What can hang from each mark
veboz: kalo lage
refis: bidan lage lufi
binof: kalo lasob nava
feni: lasob
lufi: refis
lasob: binof feni
zames: lufi
nava: binof
bidan: refis
lage: refis
kalo: binof veboz

Each row was made from one small tree. The marks that hang from a mark follow it in brackets, in alphabetical order. Every link used is in the known rows. Write each row's tree.
Known rows
binof{kalo{veboz{lage{refis{bidan}}}} lasob{feni} nava}: [-23.5  16.2 -37.7  41.0  27.6   1.1  40.7   4.5   5.7  30.0 -38.9  20.2
 -37.4  21.5  11.7  -1.1  -1.8  21.1 -10.1 -31.6   3.5 -11.5  17.5]
lage{refis{lufi}}: [ -4.4 -44.9  45.8  11.0 -40.8  22.2 -29.0  20.8 -12.8  38.6   1.9  -7.9
 -14.6 -25.2 -29.0  18.7 -14.9  -8.3   5.9 -20.2 -34.7  -9.0  22.8]
veboz{kalo{binof} lage}: [ 36.7  28.0 -29.2  31.7 -23.6  30.7 -31.3   6.6   7.1  45.9 -32.5 -30.5
 -48.0 -35.1 -36.7  24.5  30.9  -7.8 -28.2 -13.3 -39.0  -3.1 -16.1]
lasob{binof{kalo{veboz{lage{refis{bidan}}}} nava} feni}: [-12.2  23.5 -26.5  25.5   5.1 -11.6  49.2 -13.6  14.7  30.5 -38.4  -7.4
 -42.5  30.6  30.1  -1.6  -1.0  46.0 -18.2 -41.9  20.3  -2.7 -10.2]
lufi{refis{lage}}: [-46.3 -29.5  61.2  21.1 -22.9  20.7 -22.7  -1.0  18.7  35.3  -8.3 -12.9
 -19.7 -40.3 -49.0   7.1  -4.2 -20.2  -1.9 -15.9 -32.5 -19.9  35.3]
kalo{binof veboz{lage}}: [ 23.7  38.2 -38.4  21.5 -35.6  27.3 -27.1   8.2  13.8  31.7 -37.9  -6.0
 -21.7 -36.8 -47.0   0.9  29.2  15.3 -25.5 -11.1 -25.9   5.0 -24.6]
lage{refis{bidan}}: [-10.6 -39.2  31.1  22.6  -1.5  23.9 -38.3  14.8  23.5  36.4 -21.0 -14.6
  -9.4  -5.6 -41.2  13.0   5.3  -0.9   7.0 -34.7 -46.2 -22.9  13.1]
binof{kalo{veboz{lage{refis}}} lasob nava}: [-14.5  31.2 -54.7  24.5 -14.1  21.7  21.6  27.1 -15.2   3.0 -42.8  25.3
 -29.9 -12.8  16.6  -1.6 -14.9  -1.6 -17.3   1.6 -14.0  -4.5  16.8]
binof{kalo{veboz{lage{refis{lufi}}}} lasob{feni} nava}: [-16.4  12.3 -22.2  29.2  -9.3  -0.8  49.3  11.1 -32.4  31.3 -17.4  28.2
 -44.7   2.4  22.3   4.4 -21.8  13.9 -10.2 -15.9  15.5   3.6  27.4]
binof{kalo{veboz} nava}: [-21.1  27.9 -43.1   7.7 -28.4  27.5  22.5  28.9  17.3   6.1 -30.2 -22.6
 -28.7 -21.0   4.3 -11.1  -5.2  17.0 -15.4   4.8  -0.2  -4.2  -1.9]
feni{lasob{binof{kalo{veboz{lage}} nava}}}: [  4.0  37.8 -33.4   7.2 -37.7  28.6  55.0  17.9   3.6  -0.1 -43.9  13.0
 -58.2   1.3   8.0  -2.7   5.7  39.1 -19.4 -18.0  19.6  23.6 -21.8]
veboz{kalo lage{refis{lufi}}}: [ 26.2 -11.4  12.3  34.1 -24.3  14.3 -33.4  10.2 -31.0  42.7  -2.0  -1.7
 -57.8 -23.4  18.9  31.6  -8.9 -16.1 -17.4 -23.7 -45.9 -12.1  10.8]
refis{lage}: [-33.6 -24.7  38.4  26.5 -13.3  23.7 -23.2  26.4  33.7  26.5 -21.4 -12.9
 -20.1 -47.0 -63.1  17.4  14.6  -6.7  -0.4 -14.2 -36.1 -17.9  17.2]
kalo{binof{nava}}: [  2.0   7.4 -10.0  -3.0 -57.1  32.7  12.8  23.8  23.4  27.4 -41.5 -56.6
  -9.8 -19.3 -70.0  -3.7  16.4  -3.5  -8.8  -7.3 -15.1  -5.7  12.5]
nava{binof{kalo{veboz} lasob{feni}}}: [  3.7 -25.3 -20.2  54.8  -2.2  24.0  16.0  15.5  12.0  23.4  -5.8   3.7
 -17.8 -21.1 -45.4  -8.1  10.5   2.0   7.3   7.4  13.2   0.7  -4.6]
feni{lasob{binof{nava}}}: [  7.6 -31.1  36.6   4.3 -56.1  34.4  47.9  36.8   5.8   8.8 -42.3 -18.9
 -40.8  -1.4 -48.5  -0.4   9.2  21.5   6.0 -19.1  -0.7  11.8  -0.1]
feni{lasob{binof{kalo{veboz{lage{refis{lufi}}}} nava}}}: [ 10.2  23.1 -10.1  -8.2 -58.5  14.0  57.4   5.9 -29.3   4.0 -14.8  33.5
 -52.7  11.2  35.8  -0.8 -22.8  24.5 -13.6 -26.7  20.5  19.5   6.6]
bidan{refis}: [-29.9 -29.2  32.9  43.2  -1.5  39.5 -29.6  30.8 -10.9  34.4 -10.6  -6.4
  -6.8 -45.2 -57.8  -2.0   9.3   0.6   9.5  -6.4 -31.8 -32.1  -6.1]
feni{lasob{binof{kalo nava}}}: [-12.2  -7.0   8.3  -3.6 -42.4  40.2  54.1  25.9  13.8  10.5 -35.8 -17.1
 -42.1  -0.1 -30.6   7.9   0.8  23.9   1.5 -14.7  17.4  17.1  -2.1]
zames{lufi{refis{bidan lage}}}: [-48.3 -40.3  84.3  15.0   4.7  20.5 -18.4 -38.5  43.9  51.4  -6.9  -4.7
 -31.7 -27.9 -36.2   1.0  -0.7  26.7  10.0 -34.5 -30.3 -34.0  36.5]
lasob{binof feni}: [ -4.2 -51.1  50.0  41.3 -14.2  11.4   9.9  17.9  12.8  50.3 -27.6 -31.2
 -31.8 -19.4 -58.2  20.0  21.3  39.0   5.4 -21.6  -4.0   6.7 -25.4]
binof{kalo lasob nava}: [-36.8  -0.8 -14.0  10.5 -14.3  39.3  32.3  30.4  12.2  22.8 -39.5 -20.8
 -28.6 -24.0 -35.5   2.7  -8.5   5.3   5.0   5.9 -13.5  -2.9  25.7]
binof{kalo{veboz{lage}} lasob{feni} nava}: [-21.5  26.6 -46.4  44.2   8.7  16.0  47.7  23.8   0.5  26.8 -47.4   8.8
 -48.8  -6.7  -4.0   2.4   5.9  27.9 -16.1  -7.4  14.3   7.4  -1.6]

Which tree is each row?
[-37.4 -24.0  69.7   1.1  -5.5   9.6  -5.2 -18.3  41.5  55.1   1.4 -13.9
 -31.9 -29.7 -50.5   3.2  -0.4  17.8  14.6 -44.3 -37.3 -22.7  42.9] -> refis{bidan lage lufi}
[ 37.2   1.4 -26.7  49.3 -16.1   5.0  29.9  22.4 -25.2  37.3 -41.2 -10.8
 -44.4   0.9 -27.5  20.1  17.6 -26.2 -21.3 -11.8 -12.4 -12.1  20.5] -> veboz{kalo{binof{lasob{feni} nava}} lage{refis}}
[ -9.8  -5.9  -1.5  36.2  -5.0   7.9  23.9   6.2  14.3  36.7 -14.5  -6.9
 -34.6 -23.9 -15.9   7.9  10.4  52.1  -6.9  -6.3  19.4  12.7 -39.6] -> lasob{binof{kalo{veboz}} feni}
[  1.1  13.3 -12.8  -1.5 -45.5  28.8  63.4  24.7   6.7  -2.8 -27.3   6.6
 -43.6  -4.2  -7.8 -12.8  -0.9  35.4  -5.5  -4.8  21.6  16.0 -13.6] -> feni{lasob{binof{kalo{veboz} nava}}}
[ -7.8 -13.9  11.3  31.4   6.1  24.1 -45.1   5.7  20.5  42.0 -36.9  -7.4
 -23.3  -0.7 -26.1  22.0  10.6   3.4  -7.7 -47.1 -50.5 -15.8   4.5] -> veboz{lage{refis{bidan}}}
[  7.7  -0.7 -40.4  63.8   5.8  23.6   6.7   8.8   8.0  27.9 -22.9  14.2
 -32.6 -16.1 -31.2  -0.3  16.0   7.7  -5.7  -5.6   9.4   9.4 -11.7] -> nava{binof{kalo{veboz{lage}} lasob{feni}}}
[ 12.7   1.7 -16.6  27.4 -30.2   9.5  52.6  25.5   2.4  30.2 -38.3  -9.1
 -17.6 -16.2 -67.6 -19.9  20.8  15.4  -3.1   3.1   9.0  -4.6   8.2] -> kalo{binof{lasob{feni} nava} veboz}
[ 16.5   3.9 -50.3  43.6 -17.1  30.2 -19.5  13.1  -6.9   4.0 -19.8  30.7
 -14.3 -20.0 -10.1  -2.9  -4.8 -24.2  -7.2   1.2 -19.2  -2.5   6.2] -> nava{binof{kalo{veboz{lage{refis}}} lasob}}
[ -5.5 -27.5  -7.7  29.6 -16.5  47.5  -9.2  15.7  20.0  24.5 -14.6 -15.7
 -11.7 -32.6 -62.5   2.2   0.8 -16.0  14.7   5.9 -18.0  -0.9  15.5] -> nava{binof{kalo lasob}}
[  8.7  17.1 -50.2  41.0 -12.4  37.8  -8.9   7.4  10.7  13.9 -24.9  14.2
 -28.9 -30.0 -24.3 -10.4   5.9  -0.2  -6.3   4.7 -14.5   5.6  -4.1] -> nava{binof{kalo{veboz{lage}} lasob}}
[ -4.4  15.2 -11.3  13.8 -34.0 -13.8  57.2  -5.4 -24.1  32.3 -15.4   1.2
 -49.3  10.0  40.7   4.0 -21.0  38.7 -18.1 -26.5  31.8  11.6  -0.7] -> lasob{binof{kalo{veboz{lage{refis{lufi}}}} nava} feni}
[  3.6  31.2 -26.1   3.8 -20.3  15.4  48.6  -2.8   8.8   2.8 -39.0  27.3
 -46.6  31.9  24.5  -7.0  -2.1  31.6 -12.9 -42.8  10.4   6.8  -2.4] -> feni{lasob{binof{kalo{veboz{lage{refis{bidan}}}} nava}}}
[ 19.7  12.5 -21.6  48.9  -6.7  14.8   5.6  10.2   0.1  47.0 -39.7  17.9
 -27.6 -29.1 -68.8   3.5  35.3  21.8 -13.1 -10.9  -7.9   7.0 -17.5] -> kalo{binof{lasob{feni}} veboz{lage}}
[ -8.7  24.5 -47.6  32.8  -9.5  25.7 -34.4  19.5  -2.1  13.7 -23.7  21.1
 -23.3 -23.6  14.7  19.6  -2.5   0.6 -25.8 -11.2 -21.5  -1.2 -16.2] -> binof{kalo{veboz{lage{refis}}}}
[ 14.7 -16.1 -16.2  46.7 -14.1   8.3   9.5  -3.6 -23.5  33.1   6.5  33.0
 -28.0  -6.7  -4.4   3.6 -12.3  -7.7  -0.4 -15.5  10.8   4.0  16.9] -> nava{binof{kalo{veboz{lage{refis{lufi}}}} lasob{feni}}}
[ -9.2 -41.1  53.5   3.7 -15.4  16.0 -24.2  -6.1   8.5  53.5   1.2 -13.4
 -18.6  -7.2 -27.2   9.7 -12.7   7.2  13.1 -42.6 -40.0 -19.9  31.4] -> lage{refis{bidan lufi}}
[ -1.3 -17.5   5.8  24.2 -27.3  20.3  44.8  25.8   8.3  44.3 -44.0 -34.0
 -16.9 -11.2 -90.6   1.3  22.4   4.7   4.5  -6.2   3.6  -2.8  20.1] -> kalo{binof{lasob{feni} nava}}
[  8.1  24.6 -33.5  11.0 -42.4  22.1  45.0  23.2 -13.7 -10.3 -38.9  30.9
 -44.4  13.4  22.3   2.7  -6.2  16.6 -20.2 -20.3  14.9  16.7 -11.5] -> feni{lasob{binof{kalo{veboz{lage{refis}}} nava}}}
[ -6.1  17.3 -35.3  32.9 -19.0  -5.1  43.7  13.4  -7.5  17.0 -39.6  -2.7
 -39.7  11.5  28.9   8.5  -2.9  31.3 -25.6 -19.0  26.6   8.7 -18.5] -> lasob{binof{kalo{veboz{lage{refis}}} nava} feni}
[-27.9 -13.6   7.1  18.1 -18.7  12.8  55.0  15.6  18.5  37.5 -36.1 -50.3
 -37.5  -1.0 -23.7  13.2   3.5  38.1  -3.5 -15.4  26.8   9.7  -9.9] -> lasob{binof{kalo nava} feni}
[-11.6  -0.2 -30.1  60.8  21.3  13.6  -2.5  22.5 -16.1  29.7 -25.7  43.6
 -30.7 -16.6  -6.3  23.4   3.4   8.5 -13.0 -10.6  -1.9   2.4  -9.4] -> binof{kalo{veboz{lage{refis}}} lasob{feni}}
[-30.3 -45.7  67.4  15.0  -1.8  34.6 -25.8 -31.9  27.4  61.2 -12.4 -19.8
 -31.8 -14.9 -29.1   0.5  -1.6  40.2  11.6 -32.0 -30.8 -21.8  14.5] -> zames{lufi{refis{bidan}}}
[ 13.7  28.1 -33.6  -1.8 -60.2  21.3  21.2  22.8  15.9  13.9 -36.9 -34.3
 -12.8 -24.3 -45.3 -23.0  14.6   7.9 -16.1   3.7  -7.9  -7.1   0.0] -> kalo{binof{nava} veboz}
